Each row comes from the steps of one path. Every step used is in the known rows, and no mark comes twice. Write the path behind each row, first mark first.
Known rows:
mano/repid/nakab/devu:  -0.5  11.7 -13.9   6.9 -11.8   0.9  17.3  13.0 -22.8   1.4  21.7   1.7  16.3  19.0 -16.9   6.3 -31.8   6.9  -6.1   4.9 -14.4   5.6   8.6 -10.2   4.1 -14.2 -15.3
mano/roso/buzag:   1.8  12.0  -2.4  42.5  12.1 -18.1  -2.6 -10.3  -8.0   5.3  16.7 -21.8  10.2 -17.8  19.3   8.9  37.5  10.2  -8.2   5.1  -2.3   4.0   0.9   3.5   6.9  11.6   0.0
devu/roso/repid:  10.1  -4.9  -4.2 -24.8  21.0   2.2  -2.9  -4.9  22.0   2.8  -8.8 -20.0  -7.3   7.0 -13.8  -8.1  -2.9   9.3  -3.1  10.8  15.5  -1.9   3.1  -3.6  -0.9   2.5   4.8
repid/nakab/devu/roso:  11.5   0.8  -5.5 -14.6 -12.9   3.5  11.5  12.5   6.6  -3.4  12.7 -18.2  -4.7   6.8 -22.8   8.6 -46.5   6.6  -4.3  12.3  -2.7  -4.5 -11.0 -10.6 -10.5 -10.3 -16.5
roso/repid:   5.7  -2.4  -3.6  -9.0  17.9   4.1   3.8  -4.9  10.4   6.1  -4.2 -17.8  -4.5   7.8  -0.4  -7.7   3.9  11.2  -3.6   6.9  -2.2  12.7   4.4  -1.5   7.3  12.7   5.4
roso/nakab/mano/repid/buzag:   9.3   1.8 -10.6   5.9   6.8   6.8  -2.4  -5.6 -15.2  13.6   8.8  36.6 -15.6  10.7   0.2   0.0  41.1  -6.9  15.0   0.8   4.6  19.7  33.1 -12.3  -4.8  -7.9 -14.3
nakab/mano/roso/devu:  -4.1 -13.8 -10.1  19.7   1.4  -6.0 -13.7 -12.3  -3.6   4.5   8.3 -14.1  -4.6  -4.2   5.5  -4.2  11.3  -4.1  14.7  -9.4 -10.3   5.1   1.1   2.1   7.3  18.6   0.2
mano/repid: -13.0  14.1  -5.6   6.8  13.1  -4.0   3.8   3.8 -12.1  -1.7   4.3   5.7  10.1   6.6  -8.3  -6.9  12.2  -0.6  -5.3  -1.0   9.8   5.7  16.3   1.2   8.5 -10.4  -2.1
buzag/repid: -15.9 -10.2  10.1   0.3   7.6  -5.3   7.6  -3.8   8.9  -2.2   3.6 -19.1   3.0 -11.3   3.7   0.7  16.9 -10.4 -11.2  -8.9  17.6   9.8 -16.0   3.3  14.9  13.7  11.7
mano/roso:  -8.4  16.0   0.3  15.7  11.7  -8.5  -2.9  -7.6  -3.6  -2.3   4.7 -25.6   1.8  -0.7  -1.6   0.1  18.2   2.0  -4.0   6.2  -0.4   7.3  -3.0  -1.0   9.2  11.7   6.7
devu/roso/buzag:   9.1  -0.9  -1.8  11.3   7.1  -8.3  -0.1  -2.7   7.0   2.9   2.3  -8.7   3.3 -18.4   6.9   7.0  12.4   6.7  -5.6   3.0  19.5  -4.6   4.1   3.4  -7.2  -5.3  -1.5
roso/buzag/repid/nakab:  -6.0 -16.3   8.3  17.5   1.1 -11.4  11.2   1.5  -8.7  11.4  16.6  -7.2  14.3 -27.6  15.2  21.5   3.1  -3.8 -15.5   7.9   1.7  10.0 -28.7  -0.2   4.4   5.6   6.9
devu/roso:   2.7   2.8   2.9 -14.5  11.7  -2.2  -1.5  -1.4  11.9  -7.5  -3.7 -13.9  -7.0  -1.4 -13.5  -2.4  -3.7   1.9  -1.5   1.7  25.0  -2.1   0.7   0.5  -5.3  -6.2   3.3
devu/roso/mano/repid: -21.1  18.5  -6.0  -8.3   5.1 -18.1  -1.1   6.4  -2.2 -22.7 -11.4  21.5  11.4   3.7 -34.0   0.4 -10.3  -0.4  -5.5   6.0  30.5  -8.6  17.6  -7.7  -3.4 -20.0   7.6
buzag/roso/mano/repid/nakab/devu:  -9.5  13.2  -6.0  -7.1 -36.5 -12.1   8.6  16.3 -28.2 -22.7  -5.0  21.9  24.9  19.1 -27.0   6.0 -42.3   2.0  -9.1  -2.4 -17.5 -14.0  -0.7 -10.0  -2.9 -19.0  -9.0
devu/roso/mano: -10.2   7.1   3.0 -11.3  -0.1  -8.7  -0.5   4.7  14.1 -25.9 -19.9   3.6   0.7  -2.3 -21.8   4.6 -12.4  -1.4  -2.7   6.3  27.3  -7.3   2.8  -7.1  -6.2  -6.5  12.6
nakab/repid/buzag/roso:   3.2  12.0   3.1 -32.6   8.2   4.1  -7.0  -1.0  -3.1 -10.6 -21.6  14.4   0.8  -7.1  12.3 -16.3  12.0  -6.8 -12.4  -6.6  -7.1 -28.9   0.6  10.3  -4.8 -10.8  12.8
buzag/roso/repid/nakab:   8.5  -7.6   6.6 -27.3  -4.6   6.4   0.7  -3.7  -4.7   7.3 -17.6  -3.7  -1.8  12.6  -9.0  -4.2 -22.6   3.4 -10.4   6.5 -19.4  -5.9 -21.7   1.4  -2.0   0.3  -2.9
nakab/mano:  -1.9  -7.9  -1.3  10.3 -11.9   5.7   6.9  -3.5  -1.2   4.2  -8.8  -1.2 -12.0   3.2   9.1  -9.0  13.8  -1.3   5.2 -14.4   4.4  18.7   1.9   5.3  -1.7  10.7  -0.2
repid/roso:   0.0   8.9   9.7   6.6  -4.4  12.3   1.8   6.2  18.8  -3.7 -13.9   8.6   0.8   7.0  15.9  -9.1  -6.8   2.9   4.0  -4.2   2.2  -1.1   3.3   8.9  -2.9   1.8  11.1
nakab/mano/roso/buzag:   3.6  -3.4  -6.7  46.8  -6.8 -17.0  -2.9 -12.9 -13.3  13.8  10.0 -14.7   7.1 -10.3  27.1   7.1  49.1   6.9   1.6  -8.6  -4.4  17.4   0.2   4.2   3.5  16.6  -3.4
buzag/roso:   2.9   3.0  10.2 -12.7  -8.5   1.6  -2.9  -8.7  -3.0  -9.7 -19.5  -2.0  -1.0  -0.2   2.7 -10.8   7.2  -2.8  -5.6 -10.6   0.6  -7.4  -4.8   8.9   0.4  -0.3   2.3
repid/nakab/devu:  11.1   3.6  -6.3   2.2 -12.5   6.5  15.3  10.0  -6.3   0.2  12.4 -13.0   0.6   8.2  -3.7   7.5 -38.4   4.4  -3.9   7.9 -16.4   6.6  -7.9  -8.1   0.8  -2.2 -16.2
devu/roso/nakab/mano/repid:  10.2  -0.6  -3.3   2.6   0.9   2.5  -8.7  -0.1  -4.3  12.2   7.1  21.2 -18.2   8.4 -18.9  -2.5  11.1   3.3  21.0  -1.4  18.8   8.4  22.1  -3.8  -8.6 -13.6 -21.5

Which path is each row?
 -0.1 -18.2   7.8   2.2   4.5 -15.0   1.0  -1.0   1.0   7.9  13.9  -9.7  11.6 -28.6   0.0  19.2  -1.4  -6.1 -15.0  11.6  13.7  -0.1 -30.8  -3.4  -3.2  -4.8   6.7
devu/roso/buzag/repid/nakab
 15.7  19.0  -0.1 -12.1  25.5  12.9  -9.2   5.6  10.5   6.0   5.0  16.5 -17.2  -7.6   9.7  -1.9  10.8   2.3  -0.5  13.3  -2.8  -7.7  22.0   1.6  -4.1  -8.9   6.9
roso/nakab/repid/buzag
 -1.0 -29.4   4.0  25.1 -18.1 -11.2  11.7  -2.0 -10.5  19.5  12.6   1.8   6.6 -23.9  19.4  16.1  18.2 -11.0  -8.4  -5.4  -1.2  21.6 -28.9   3.3   2.1  12.6   0.8
roso/buzag/repid/nakab/mano
 15.3  -7.3 -11.9  -9.2  -7.1   8.0  18.4   7.4   2.5  10.1   9.4 -23.5  -2.2  23.6 -11.2   1.9 -38.5  17.7  -6.8  13.0 -25.2   6.5  -3.2  -9.9  -2.0   5.9 -10.8
roso/repid/nakab/devu
 -1.3 -19.8 -16.2 -17.2  -4.2   8.8 -14.1 -15.7 -25.6  -7.0 -14.2  30.6   3.3  -0.5   2.3 -15.4  23.8 -17.2  13.3 -16.9  -7.8 -10.0  18.2   2.3  -6.9  -7.9  -7.0
nakab/mano/repid/buzag/roso/devu
 22.4  11.8   6.1  16.3 -24.2  20.3   9.3  19.1  22.9   1.0  12.1   7.2  -9.0  19.7  14.4  -0.6 -22.9  16.6  18.5  -1.4 -11.0  -0.7  20.0  -1.9  -8.5  -0.5 -12.8
repid/roso/nakab/devu
-20.4  12.0 -15.4 -21.3  12.0 -11.9  -4.9   0.2  -6.4 -26.2 -15.3  26.5   8.4   1.9 -31.4   4.3   8.3 -13.0  -5.0  12.7  31.7  -4.9  22.4 -15.2 -10.7 -22.6  13.8
devu/roso/mano/repid/buzag
  6.3  -0.2  -2.7 -30.8  14.6  10.2 -19.9  -1.2  -1.4  -4.0 -16.8  11.4   2.4 -17.6  11.4 -16.0  -4.3  -9.6  -0.3  -8.1 -16.3 -40.9   5.5  11.0  -7.6  -8.5  14.4
nakab/repid/buzag/roso/devu
  3.0   2.0  -4.8  -2.7  17.8  -7.9  -3.6  -4.9  -5.2  17.7   6.0 -28.7  -2.1  11.8 -13.9   4.0 -11.1  11.2  -8.4  23.4 -21.6   9.2 -17.7  -5.9  11.0  12.0   3.3
mano/roso/repid/nakab
  4.8  17.6  -7.2 -17.8  22.5   5.9  -1.5   3.9   6.3  -4.8  -5.5   7.9  -3.7  -9.8  12.8 -10.8  13.4  -3.1 -11.6   2.7  -2.5 -11.6   9.5   1.2  -1.4  -7.2  17.0
nakab/repid/buzag
-15.1   8.5  12.1 -10.8 -18.8  -9.6   0.7  -2.0  -4.0 -24.1 -28.5  12.9   8.8  -3.0  -6.6  -1.0  -4.2  -6.0  -5.7 -11.6   8.0 -10.4  -2.7   6.9  -5.5  -3.2  10.0
buzag/roso/mano
-13.6 -13.1   9.5  -6.1   3.5  -7.8  14.3   1.6  -0.8   5.4   6.5 -12.7   1.8  -8.7  -3.6  12.6 -13.2 -12.7 -14.7   5.4   4.7   9.4 -33.9  -1.9   8.9   8.0   7.2
buzag/repid/nakab
  8.9  19.9   5.9  13.6   2.1  15.6  -2.0  14.5   5.9   6.1   4.9  35.2  -1.8  17.5   3.7  -1.9  -5.4  10.7  15.6   3.0   4.2  -0.8  27.1   4.6  -3.4 -14.8  -5.7
mano/repid/roso/nakab
-10.3 -22.2  11.2   0.0  -0.2   7.7  -5.6   1.4  22.9  -4.7  -3.0   0.8   9.9 -12.3  15.5  -5.0 -20.2  -9.6   9.9 -10.2   3.4 -11.7 -11.8   8.7   4.7  10.4  22.6
buzag/repid/roso/devu
 -7.4  -1.5 -19.2   4.0   3.2   0.9   3.0 -10.8 -21.2   1.2  -2.1  22.7  -3.7   8.2   1.0  -8.3  46.1 -13.3   0.4  -4.7   7.4  17.5  21.5  -6.0  -1.4  -6.7  -3.6
nakab/mano/repid/buzag
 -1.8 -11.8   0.9  -1.5 -14.7  -1.8  21.2   8.1   0.8   0.6  23.1 -20.5   4.5   1.4  -3.6  12.9 -28.2  -5.8 -13.2   2.5  -8.2   9.3 -23.4  -9.4   8.7  10.2  -7.0
buzag/repid/nakab/devu
-22.1  13.0   4.2 -14.0 -18.5 -11.0  -1.1  11.5 -27.6 -17.7 -21.5  37.0  21.2   6.4 -27.0   3.6 -26.7  -7.5  -9.9   1.3  -3.4 -10.7  -7.4  -1.4  -1.4 -19.1   0.1
buzag/roso/mano/repid/nakab
  2.3   7.0   3.3  -7.0  10.9  18.7 -12.0  22.3  22.8  -3.0 -12.5  16.7   8.9  -9.0  21.9 -16.7 -40.9  13.1  10.9  -6.1 -11.0 -31.8   9.4  19.9  -3.7  -4.9  21.0
nakab/repid/roso/devu
  2.4  -5.5  -7.2  35.6 -14.6 -24.3  11.5  -0.2 -14.1   6.9  38.6 -34.0  19.0 -14.7  10.2  22.5   5.3   5.1 -20.8  10.3 -16.1   6.8 -27.9  -9.8  11.0  14.0  -7.7
mano/roso/buzag/repid/nakab/devu
 -4.6  -5.9 -13.9 -20.0  10.0   4.7 -13.6 -14.1 -21.8 -10.6 -10.7  21.6  12.5  -3.0  -4.5 -11.5  16.2 -14.8   6.2  -4.5  -6.8 -20.8  20.1  -1.0  -3.1 -18.7   1.7
mano/repid/buzag/roso/devu
 10.7   4.7  -8.2  -6.4  -9.1   2.0   7.9   1.6  11.6  -9.7   6.8 -24.1  -6.7   4.6 -13.1  -3.7 -15.9   9.2  -3.9   0.6  11.1  -6.8   7.7  -6.0  -7.3  -6.8 -10.4
nakab/devu/roso
 12.8 -23.6  -5.8 -25.3  -0.1   5.5   1.8  -3.9   8.3  16.3 -13.1  -9.8 -14.9  13.8 -18.9  -4.9 -17.2   5.9   2.4   8.7  -3.1  10.1 -15.7  -4.6  -8.7   0.5  -6.2
devu/roso/repid/nakab/mano
 15.1  12.3 -10.6 -10.8 -11.0   9.0   0.0  -3.2 -19.7  -5.0  12.9  23.8  -3.1  18.7  -4.4  -0.9  17.2  -0.1   4.1   1.9 -12.0 -11.1  32.5 -14.3  -7.7 -20.9 -27.3
mano/repid/buzag/roso/nakab/devu
 17.3  -7.6  14.6  -0.8 -22.1  12.6  -5.6  -5.9  -4.3   7.3 -11.9  15.2 -20.8   4.6   9.3  -7.3  18.7  -1.5  17.1 -17.1  -7.5   5.0   4.7  10.2  -7.1   0.8 -19.2
buzag/roso/nakab/mano
 -6.5   1.3  -8.0  15.5  20.1  -4.9 -14.1 -10.4   0.3  -3.7  11.3 -25.3   5.3  -9.6  -3.8   2.0  -4.8   2.9  11.4   6.0  -9.5  -9.8   2.7   0.9   7.7  12.3   6.1
mano/roso/devu
  6.7  -4.4   3.4 -23.5   3.2   3.1  -0.9 -11.1   1.5  -1.6 -23.5 -11.7  -3.1   8.9   2.0 -13.9   9.7   8.7  -9.1  -4.2  -9.3  -4.5  -1.8   6.0   1.4  10.0   0.2
buzag/roso/repid
-25.0  16.8  -4.7   5.3   0.9 -16.1   4.9   8.7 -12.4 -21.4  -5.2  22.1  20.8   7.0 -18.5   0.1  -1.6  -1.2  -5.4  -1.1  14.0   3.7  18.8  -3.7   6.2 -11.8   9.9
roso/mano/repid
 -3.2  -8.9  -8.7  18.7 -11.8  15.1  -6.6   7.5  -2.6   3.3  -6.4  33.8  11.2  10.0  11.5 -16.7  -9.5  -2.3  25.1 -17.7  -1.2  -2.2  20.6  12.1  -4.3  -5.1   0.8
nakab/mano/repid/roso/devu
 -0.8   2.3  -4.2   9.2   6.6  15.0  -6.7   9.6   1.5  -3.0  -3.3  23.7  18.4   8.0   4.9 -11.2 -20.5   3.2  16.6  -4.1  -0.8 -16.6  20.3  10.4   0.8 -10.4   6.1
mano/repid/roso/devu
-14.1 -15.7   3.3  14.6  -8.8 -14.6   1.4 -10.6 -11.5  11.2  14.1 -17.7  -6.1  -4.3  -6.8   9.4   7.4 -15.8  -6.4  -0.9 -10.0  22.1 -41.4  -3.4  10.3  21.9   1.3
buzag/repid/nakab/mano/roso
 13.5  -3.6   6.3  12.0  -8.1  11.7   2.0  -3.6   6.0  15.3   6.3  11.2 -24.9   6.3   5.7   1.4  16.9   5.3  19.3  -8.5   0.9  20.4  13.8   2.4  -1.0   8.8 -15.5
roso/nakab/mano
 -5.8  -2.4  -1.2  16.1  -9.3  -5.2  -0.8  -7.5 -17.7  11.7   3.8 -11.0  -5.7   6.2  -5.4   7.3   0.3  -3.1   2.0   1.0 -15.6  21.0 -20.0  -1.6   3.6  12.7  -6.6
repid/nakab/mano/roso
-10.4 -15.7   1.3  40.9  -7.4 -27.1  -0.8 -14.6 -10.7  10.6  17.7 -19.8   9.6 -20.4  27.8  10.1  58.3  -6.0 -10.6 -10.2   2.9  19.3 -16.9   1.2  10.1  27.3   5.4
nakab/mano/roso/buzag/repid
  1.2  -1.5   0.1 -20.8   1.9   6.7  -0.4 -15.7  -9.0 -17.5 -19.8   4.5  -5.3  -2.3   6.4  -7.4  26.5 -17.9  -6.5  -3.8  -0.6  -5.2  -0.8   0.5  -5.8  -5.4   2.3
repid/buzag/roso
 10.4   0.2  13.9  12.3 -21.5  14.5   8.8  16.9  29.9   1.4  18.2  -0.9  -6.0   6.5  17.6   5.7 -10.1   6.0   8.5  -5.1  -2.6   0.3   3.1  -2.5  -2.1   8.0  -6.6
buzag/repid/roso/nakab/devu
  3.3  20.5   8.7  -1.4   3.5  14.4   1.0  18.7  24.7  -1.3 -17.5  15.1   2.2  -1.4  19.7 -18.0 -24.1   7.2  -3.4  -6.9  -5.4 -18.7   1.9  17.6  -2.3  -5.6  20.1
nakab/repid/roso
 -7.7 -12.7   6.4  22.8   5.8 -13.8   6.4  -2.6   1.5   2.1  16.1 -13.2   9.9 -27.2  24.8  10.8  30.5  -0.4 -14.4  -3.7  14.7   8.5  -9.0   5.1  11.1  12.2   9.7
roso/buzag/repid
-14.3 -33.0  -0.8  11.4  -2.4 -11.2  -9.8 -12.4  -9.4  11.5  14.6 -22.5   0.7 -13.9  -5.5  13.6  -6.0 -15.5   7.1   0.5 -12.1   7.2 -34.3  -1.5   9.1  21.0   4.3
buzag/repid/nakab/mano/roso/devu
  3.2  -6.2   6.1   8.7   1.2  16.3  -7.6   6.9  20.0  -2.5  -8.8  12.6   7.4  -0.7  14.9  -6.7 -26.3   3.4  19.4  -6.0  -1.2 -13.2   5.9  13.4  -2.2   4.6  11.2
repid/roso/devu
 14.8   5.9   9.1  -8.6  13.7   6.6  -4.1   0.0  19.7   3.0   4.4  -2.5 -19.9  -1.2 -16.4   3.5  -9.0   5.9  13.2   8.9  19.7   0.8  12.2  -0.7  -8.6  -8.7 -11.6
devu/roso/nakab
-10.1   2.6  -3.7  25.3  -4.6  -8.2  -2.2 -14.3  -5.8   6.4   2.4 -18.2  -7.2   5.4   6.9  -3.7  25.9  -0.8   5.5 -10.1  -2.4  18.2  -5.2  -0.2   4.1  20.0  -4.1
nakab/mano/roso
  9.2  -9.6 -12.5 -39.1  26.4   3.4  -4.7 -13.0  14.9  -2.4 -12.6 -12.8 -14.5   5.0 -10.7  -6.8  13.6  -0.4  -9.0  20.6  15.6   0.1   6.6 -12.1  -7.1  -3.1   8.9
devu/roso/repid/buzag
 14.1   5.9  17.5  -6.4  -5.1  10.3  -4.9  -4.3  -0.3  -0.6  -4.7   7.2 -11.9   3.4   1.6  -1.2   2.7   6.3  11.6  -7.1  -3.5  -5.0   6.3   8.2  -3.9  -2.7 -14.0
buzag/roso/nakab
-1.3 -0.8 24.0  6.1 -0.3 11.8  1.8  8.6 27.5  3.6  9.2 14.2 -8.1  0.8 17.8  3.1 -4.0 -2.3  8.5 -1.3  9.5  4.4 -3.8  6.1  1.8  8.1  7.3
buzag/repid/roso/nakab
  7.4  17.6   6.8  19.2  16.8  -1.3  -8.9  -6.9   4.8   5.2  15.3 -17.4 -13.0   3.5  -0.7   7.5  13.0  11.4   8.6  13.8  -2.3   5.8   6.0  -1.9   5.4   9.4  -9.6
mano/roso/nakab
 11.1   6.0   9.2 -19.3   2.8  10.4  -6.8 -10.3   0.9  -3.2  -7.6  18.3 -15.2  -0.7   5.5  -0.5  24.6  -9.3   6.0   4.4  -5.1  -6.9  11.1  -2.4 -11.7 -10.0 -10.6
repid/buzag/roso/nakab
 -2.1   7.8  -5.7   7.2  20.1  -8.4  -5.2 -13.3   5.3   8.7   1.1 -36.6  -3.3  11.2  -2.6  -5.7  18.0  11.5  -7.8  12.2  -5.5   9.7  -3.0  -4.0  14.3  14.6   4.1
mano/roso/repid
 14.7  20.6  17.2 -11.1   3.1  10.4 -12.1   9.6   6.6   5.2  -5.1  15.8 -12.8  -7.9   8.0 -10.8  -7.9  10.6   2.1  -7.7 -10.7 -24.5   5.5  16.8  -3.0 -12.4  -5.7
buzag/roso/nakab/repid
-15.6 -10.0   1.9 -14.3 -23.2 -13.5  12.5  16.3   7.8 -19.9   9.2 -11.0   8.5  -0.6 -33.0  21.5 -49.3  -7.7 -13.7   6.0  12.1  -6.0 -24.1 -18.3  -2.6  -1.7   2.0
buzag/repid/nakab/devu/roso/mano
